(in the rows, 128 means zero)
Known rows, with every step that occurs
K > R > J > N > E: [144 158 152 137 168 131  79 147 203 138 172  82 119 118 175 143  92 162
 142 142 117 103 133 103 181]
G > B > N: [119 149 160 146 157 135 126  90 143  95 137 101 117 163 113  78  59 132
 137 133 138 113 169 125 146]
J > N > E > R > K: [165 166 155 184 104 129 141 130 142 204 180  67 104 140 160 144  75 182
 181 183 119  90 102 112 189]
K > R: [124 138 148  75 113 115 126 118 162 124 118 122 141 116 143 143 100 133
 100 113 121 122 110 122 157]
J > N: [163 122 128 168 138 134 120 123 101 156 148  80 107 140 134 145 120 129
 141 153 124 118 127 128 146]
N > B: [ 96 107 141 147 146 156 153 134 131 144 155 122 100 145 112 133 145 136
 150  92 135 144 107 142 101]
R > J: [105 159 132 123 168 136 105 122 153 108 151 143 129 116 149 107 143 138
 118 128 139 139 151 128 119]
K > N > E > R: [146 150 114 155  99 120 110 141 127 148 123 112 127 120 149 134 109 195
 180 140 134  79 128 127 115]
N > E > R > K: [132 174 157 145  95 122 150 137 168 178 161 114 127 129 151 126  82 183
 167 159 127 101 104 113 170]
Z > N > E > R > K: [136 178 160 180  68 118 119 133 163 213 148 103 111 151 139 121  98 175
 208 135 103  94  86 132 181]
R > E > N: [150 119 152 167 155  96 137  98 133 103  91 142 142 177  99 125 118 147
 105 135 116 153 125 117 135]
B > N > E: [151 143 143 168 125 123 110 165 175 115 136  81 118 140 115 119  79 146
 177 108 116 112 156 115 144]
B > N > Z: [164 135 146 116 134 109 111  92 126  96 114  60 122 100 131 116  64 138
 125  97 125 133 161 124 120]
B > N > J > R: [172 145 153 132 136 113 170 162 160 105 115  87 128  94 143 113  80 118
 119  42 135 178 149 124 102]
Z > N > J > R > K: [176 161 190 168  88 103 165 133 152 182 109 109 124 113 147  97 117 117
 156  59 110 186  95 144 146]
J > N > Z: [187 111 136 142 146 121 104  90  95 144 141  54 109 100 153 152  98 141
 124 143 117 116 133 118 141]
G > B > N > E > R > J: [ 88 197 146 145 190 148 102 115 201 107 190 109 116 146 160  78  43 196
 161 149 149  77 176 105 145]
R > E: [115 139 150 160 135 123 150 105 113 122 124 141 129 171 108 130 129 160
  92 123 122 146 119 117 142]
G > B > N > E > R > K: [124 196 191 160 123 127 147  97 183 144 168  89 117 164 135  77  11 187
 177 163 136  86 148 108 189]
E > R > K > N > B: [109 161 167 158  84 137 170  85  83 174 131 106 103 144 133 101 126 183
 175 117 150 136 100 157 109]
J > R > E: [107 125 163 155 131 120 170 131 126 116 121 159 131 136 109 104 133 179
  84 111 141 183 123 122 142]
R > J > N: [137 151 130 167 177 145  95 118 120 136 170  95 109 125 157 121 138 139
 131 150 134 127 152 126 138]
G > B > N > J > R: [154 148 176 132 171 123 172 122 174  96 128 100 124 118 143  82  48 129
 116  71 140 155 164 114 118]
B > N > J > R > E: [160 154 178 167 145 111 192 138 143 100 111  98 133 140 126 115  80 148
  85  39 128 200 138 115 115]
K > N: [150 133 130 153 109 112 111 109  85 114  91 118 130 122 127 110 144 141
 148 125 136 127 147 147 108]
K > R > E > N: [145 128 175 116 140  83 135  88 166  99  80 135 153 167 110 138  90 150
  81 119 110 148 107 112 163]
G > B: [107 133 149 130 162 136 129  91 140 119 140 142 123 152 127  97  96 138
 126 157 133 106 144 119 148]
Z > N: [134 132 131 168 101 124  97 125 123 163 118 113 110 148 117 123 146 117
 167 104 105 123 108 149 137]
G > B > N > K > R > E: [ 75 155 150 134 149 103 134  58 195  80 136 107 118 169  74 111  45 161
  60  97 155 153 163  79 180]
J > R > K > N: [150 150 184 163  73  96 154 109  98 130  87 133 137  98 123  52 131 168
 148 131 154 181 146 154 143]
J > R > K: [129 140 181 140  95 112 172 128 143 141 127 141 132 100 125  72 116 153
 127 133 149 179 127 135 165]

Rows
[155 142 169 186 121 108 162 137 136 156 104 129 120 147 129 126 135 147
 108  39 102 187  92 132 127] => Z > N > J > R > E
[ 90 148 126 103 139 109 114  80 210  86 140  93 112 127  88 106  44 128
  98 101 164 135 173  87 166] => G > B > N > K > R
[116 128 195 179  88 124 179 116 105 145 113 124 110 114 105  57 147 174
 169  96 159 193 125 167 116] => J > R > K > N > B
[162 126 142 118 145 119 175 161 155 128 121 130 135  83 154 131 117 123
 108  67 134 173 122 120 103] => N > J > R
[107 121  79 177  99 110  88 124 159 158 130 113  99 120  81 138 160 109
 159  88 134 150 126 117 127] => Z > N > K
[125 105 100 174 158  83 127  97 165  94 107 139 126 152  60 141 134 139
  93 119 147 178 146  87 124] => R > E > N > K
[158 162 174 166  81 101 132  81  84 131  88 115 136 132 123  79 128 146
 154 142 133 142 137 149 143] => R > K > N
[ 98 123  95  83 113 101 117 119 196 118 131 121 126  93 104 158 115 125
  89  98 156 152 131  91 147] => N > K > R
[190  98 137 108 157  87 105  87 145  99  87 103 137  96 132 130  95 128
 129 135 117 132 143 115 114] => E > N > Z
[115 169 146 148 149 139 126 124 180 127 168  95 111 158 137 105  26 183
 168 148 133  68 153 105 151] => G > B > N > E > R
[144 191 170 159  89 117 148 136 169 157 155  74 120 141 136 110  45 178
 180 134 130 106 132 118 171] => B > N > E > R > K
[176 124 137 128 116 100  96  80  82 105  81  92 130  89 142 117 118 156
 130 117 130 123 153 136 101] => K > N > Z
[132 105  97  89 135  74 105 110 215  96  96 117 135 100  92 152 104 113
 104 111 150 155 138  91 139] => E > N > K > R
[142 141 168 118 163 120 112  57 137  85 127  76 118 126 130  87  34 146
 122 126 130 110 174 114 139] => G > B > N > Z
[141 183 154 142  67 106 146  78  80 157 108 111 132 127 149  97 109 178
 150 151 146 121 121 146 134] => E > R > K > N
[184 152 179 140  92  85 117  51  79 123  83  87 137  96 141  86 103 161
 137 135 127 142 148 139 140] => R > K > N > Z
[ 86 180 111 102 157 145 117 118 145 133 169 139 126 111 172 124 124 173
 116 133 153 116 131 126 112] => E > R > J
[115 132  88 152 124 110 114 123 164  98 136  82 105 113  74 127 105 116
 131  88 162 160 174 102 118] => B > N > K
[171 141 169 175 131  99 178 118  99 107  76 134 143 125 140 114 132 169
  91  60 133 191 132 128  98] => K > N > J > R > E
[163 131 132 176 112 113  96 143 130 125 103 112 128 125 126 116 130 165
 183 130 122 102 148 128 123] => K > N > E
[175 111 161 139 165  81 125  66 125  90  81 116 141 141 117 132  96 158
  91 127 113 147 132 107 132] => R > E > N > Z
[130 149 166 168 161 132 111 127 187 103 149  94 115 163 114  85  45 152
 176 140 125  87 174 106 162] => G > B > N > E
[183 197 158 137  92 102 170  85  98 163 102  94 138 118 177 130  95 152
 136 100 130 130 108 134 110] => E > R > K > N > J
[119 126 118 156 128 104 130  93 152 137 149  88 108 147  97 176 111 155
  66 116 140 157 120  79 181] => J > N > K > R > E
[166 174 160 115  80  93 133  43  76 148  99  87 133  90 163 106  84 190
 134 141 141 116 127 137 130] => E > R > K > N > Z
[121 182 116 150 143 129  85 136 146 129 143 127 126 108 174 110 127 203
 170 144 147  92 152 127 106] => K > N > E > R > J
[200 175 175 157 102  94 157  89 100 138  84  95 141 126 156 111 114 124
 140  90 119 153 131 135 120] => R > K > N > J
[186 142 173 108 161  78 160  95 182 103  75 117 156 160 143 171  76 128
  65  70  95 156  97 101 142] => K > R > E > N > J
[194 147 132 145 130 108 134 115  99 118  84 101 137 117 154 137 129 118
 136  75 117 134 134 136  84] => K > N > J
[134 166 124 144 118 131 126 161 169 137 155  78 116 132 136 136  59 178
 175 122 131  87 137 113 133] => B > N > E > R
[132 114  92 126 122 107 108 118 170 145 155  70 106 102 112 174 107 124
 101 120 149 140 130  90 168] => J > N > K > R
[175 140 192 136  84  82 139  76  95 116  80 105 137  60 143  60 106 181
 129 126 151 178 152 146 138] => J > R > K > N > Z
[121 145 111 132 119 133 127 162 169 156 163 121 122 122 151 155  96 179
 163 143 129  83 113 109 133] => N > E > R
[129  98 140 186 152 163 148 129 104 171 173  74  79 154 122 149 137 133
 163 115 131 132 105 139 122] => J > N > B
[175 148 132 159 121 119 121 133 138 168 110  97 120 140 149 151 129  92
 154  55  89 132  97 137 111] => Z > N > J
[ 83 149 122 157 180 179 135 120 120 177 215  89  79 138 164 144 132 175
 151 125 155 123 108 139 103] => E > R > J > N > B
[204 133 186 135 137  79 187 127 178 126  84 122 149  98 143  99  94 115
 127  94 127 195 125 120 133] => E > N > J > R > K
[ 62 180 132  99 184 115  88  74 231  67 163 107 114 114 113  86  60 140
  86 102 172 146 194  88 154] => G > B > N > K > R > J
[ 96 172 150  71 156 126 101 112 180 106 141 134 142 107 162 116 113 145
  93 114 135 135 131 125 149] => K > R > J
[110 194 126 141 156 139 100 155 194 119 177  94 116 122 159 114  73 188
 162 117 140 102 158 115 126] => B > N > E > R > J
[ 95 157  59 150 167 138 101 114 152 150 202  90  93  98 141 157 131 160
 114 145 180 133 148  92 123] => E > R > J > N > K
